What can hang from each mark
geko: nezig pazek povuso
pazek: fimis geko
magal: fimis
beda: fimis
vazogo: loga nezig
pidol: geko
loga: vazogo
nezig: vazogo
fimis: magal pazek

Each row was made from one small tree. The marks that hang from a mark follow it in brackets, in alphabetical order. Every link used is in the known rows. Write each row's tree.
Known rows
beda[fimis[magal pazek[geko[nezig[vazogo[loga]]]]]]: -0.84 -5.12 2.29 -3.48 0.09 1.35 7.37 1.24 3.25 1.08 -1.14 -1.35 1.21
 0.95 0.26 6.28 -2.20 -0.53
pazek[fimis[magal] geko[nezig]]: 2.16 -3.45 -1.99 4.11 3.16 -1.34 -2.60 0.77 0.10 -1.89 2.44 -0.11 1.46
 0.81 0.00 1.89 1.87 -3.10
magal[fimis[pazek[geko[nezig]]]]: -0.22 -1.02 -0.84 -1.29 -0.83 1.02 -1.74 -1.28 1.49 4.80 -3.14 2.69
 -0.40 -0.18 0.57 -1.77 -1.00 1.18
nezig[vazogo]: 6.56 4.28 6.86 3.17 -0.81 -1.97 -2.97 0.02 2.77 -1.13 0.38 5.48 0.53
 0.98 -4.24 -4.97 2.09 3.00
pidol[geko[nezig[vazogo] povuso]]: -6.71 5.04 -1.46 0.08 0.32 -0.59 -1.31 -0.70 -2.07 -2.70 2.02 2.00 1.31
 3.10 -1.07 -7.72 -1.81 1.95
beda[fimis]: 4.89 6.01 3.58 6.60 -0.49 -2.39 -3.80 -1.12 5.10 -3.97 -3.90 4.31 2.78
 -5.56 -1.48 -2.79 0.19 2.19
magal[fimis[pazek]]: 5.59 3.95 5.12 0.95 -3.62 -0.71 -1.57 -0.72 3.72 6.10 -4.62 4.63 -1.15
 -4.61 -0.41 -2.45 -0.31 1.38
beda[fimis[magal]]: 4.73 3.81 4.45 5.24 -0.43 -4.12 -1.08 1.22 3.40 -2.78 -2.60 2.70 1.91
 -6.89 0.30 2.09 -0.67 -1.44
geko[nezig pazek[fimis[magal]] povuso]: -0.90 0.38 -6.58 -0.57 -0.90 0.55 0.14 -1.90 -4.94 0.00 -1.35 -4.78
 -1.84 -1.71 5.32 -0.51 0.48 -1.42
pidol[geko[nezig[vazogo[loga]]]]: 0.74 3.29 2.76 0.56 -1.20 -0.90 2.74 -0.11 2.39 0.88 0.97 3.57 3.87 3.32
 -3.40 -5.91 -0.61 1.62
beda[fimis[magal pazek[geko[nezig[vazogo] povuso]]]]: -8.21 -3.59 -2.16 -3.91 1.65 1.65 2.99 0.83 -1.13 -2.30 -0.23 -3.08
 -1.40 0.98 2.29 4.51 -3.46 -0.03
pazek[fimis]: 8.35 3.82 3.09 7.64 0.49 -1.37 -5.21 -1.31 4.02 -1.92 -0.31 3.39 1.73
 -2.36 -2.57 -3.58 3.40 0.86
beda[fimis[magal pazek[geko[povuso]]]]: -3.06 -1.35 0.01 -0.01 0.71 -0.12 -0.03 2.83 0.40 -1.02 -0.91 -2.02 0.78
 -4.73 0.56 5.40 -1.32 -1.30
vazogo[nezig]: 6.38 6.86 4.93 2.26 -1.32 -5.41 -1.46 0.83 -0.25 0.60 2.78 3.78 1.95
 -2.50 -5.78 0.01 0.80 1.60
magal[fimis[pazek[geko[nezig povuso]]]]: -5.52 -0.23 -4.22 -3.19 -0.81 2.29 -1.25 -1.94 -1.03 3.16 -3.38 -0.94
 -1.75 0.06 1.56 -1.87 -1.80 0.65
fimis[magal pazek[geko]]: 5.60 -2.55 4.72 -0.58 -0.34 -2.66 -1.43 5.73 0.18 3.57 1.60 2.44 1.37
 -2.34 -1.38 3.37 1.81 -1.27
fimis[magal pazek]: 7.77 1.57 6.61 -0.61 -2.86 -4.15 0.68 4.76 0.69 4.31 -1.09 2.50 -0.01
 -5.14 1.60 1.77 0.49 -1.08
beda[fimis[magal pazek[geko[nezig povuso]]]]: -6.82 -2.16 -3.98 -2.46 1.29 0.11 1.75 1.61 -1.42 -1.82 -2.14 -3.85 0.25
 -3.06 4.30 4.65 -3.29 -1.17
loga[vazogo[nezig]]: 5.27 5.27 6.26 1.68 -1.93 -2.78 1.74 0.28 2.26 -1.15 6.40 3.55 1.88
 -3.48 -3.95 2.93 0.82 -3.06

Which tree is each row?
2.71 1.03 -2.57 1.75 -1.14 0.43 -1.78 -0.28 -2.97 0.66 -0.05 -2.81 -1.20
 -3.30 1.67 0.41 2.52 -1.45 -> geko[pazek[fimis[magal]] povuso]
-3.57 -2.60 -2.65 -4.54 -0.15 -1.05 0.90 3.55 -4.17 1.26 0.28 -3.26
 -0.79 -0.66 3.59 2.41 -1.01 -1.55 -> fimis[magal pazek[geko[nezig povuso]]]
5.93 -2.42 2.07 6.50 2.77 -1.68 -4.52 1.94 2.14 -1.35 3.47 1.76 1.96
 -0.43 -3.83 2.73 3.90 -2.88 -> pazek[fimis[magal] geko]
-0.38 0.46 -4.52 -2.06 -1.56 5.16 3.54 -5.24 -1.03 0.28 -1.56 -4.25
 -1.41 3.82 0.62 -3.56 1.59 2.82 -> geko[nezig[vazogo[loga]] pazek[fimis] povuso]
1.78 -3.47 0.68 -2.83 -0.11 -2.44 0.66 4.29 -1.66 2.89 0.41 0.41 0.74
 -0.68 2.62 2.50 -0.13 -1.45 -> fimis[magal pazek[geko[nezig]]]
-1.78 -2.30 1.07 -2.67 -0.43 2.62 -0.18 -1.97 1.78 4.23 -1.14 3.21 -1.84
 3.70 -1.47 -1.72 -1.08 1.91 -> magal[fimis[pazek[geko[nezig[vazogo]]]]]
-2.92 -4.49 1.17 -2.28 1.61 0.31 2.59 1.51 1.43 -0.93 0.25 0.33 0.01
 0.80 1.14 4.59 -2.47 0.12 -> beda[fimis[magal pazek[geko[nezig[vazogo]]]]]
-2.20 -4.68 -2.27 -0.21 2.22 2.77 3.84 -1.21 -0.09 -2.14 2.89 -4.75
 -0.40 5.24 -1.96 3.32 0.96 -2.66 -> pazek[fimis[magal] geko[nezig[vazogo[loga]] povuso]]
-4.43 -1.71 -4.10 2.27 3.84 3.35 -3.27 -3.25 -0.39 -5.35 2.83 -1.38
 -0.39 6.29 -2.67 -3.11 1.59 1.51 -> pazek[fimis geko[nezig[vazogo] povuso]]
-4.96 -4.12 -0.77 -5.75 0.35 0.58 2.50 2.59 -3.83 0.78 2.27 -2.49 -2.16
 3.53 1.80 2.42 -1.40 -0.29 -> fimis[magal pazek[geko[nezig[vazogo] povuso]]]
-2.42 -1.15 -4.75 -2.06 -0.33 2.15 1.55 -2.70 -4.71 -0.45 0.70 -4.07
 -3.23 2.27 3.54 -0.63 0.35 -0.09 -> geko[nezig[vazogo] pazek[fimis[magal]] povuso]
-7.13 -1.65 -2.18 -4.56 -0.35 4.03 0.13 -2.76 -0.84 2.59 -1.28 -0.09
 -3.24 3.98 -0.37 -1.93 -2.17 1.73 -> magal[fimis[pazek[geko[nezig[vazogo] povuso]]]]
-0.33 -1.86 -3.66 -3.11 -1.83 3.38 6.22 -3.01 -2.75 1.35 -0.51 -5.81
 -2.20 2.59 2.19 1.27 0.60 -0.61 -> geko[nezig[vazogo[loga]] pazek[fimis[magal]] povuso]
-3.05 -0.35 -6.04 3.61 3.49 1.64 -4.60 -2.59 -0.69 -4.73 0.76 -2.34 0.99
 2.39 -0.86 -3.14 1.81 0.28 -> pazek[fimis geko[nezig povuso]]
-2.35 4.19 -0.52 -0.88 -0.29 -0.12 -0.52 -2.04 -1.62 -3.24 -0.87 0.25
 -1.45 2.62 0.83 -5.89 -0.59 2.99 -> geko[nezig[vazogo] povuso]
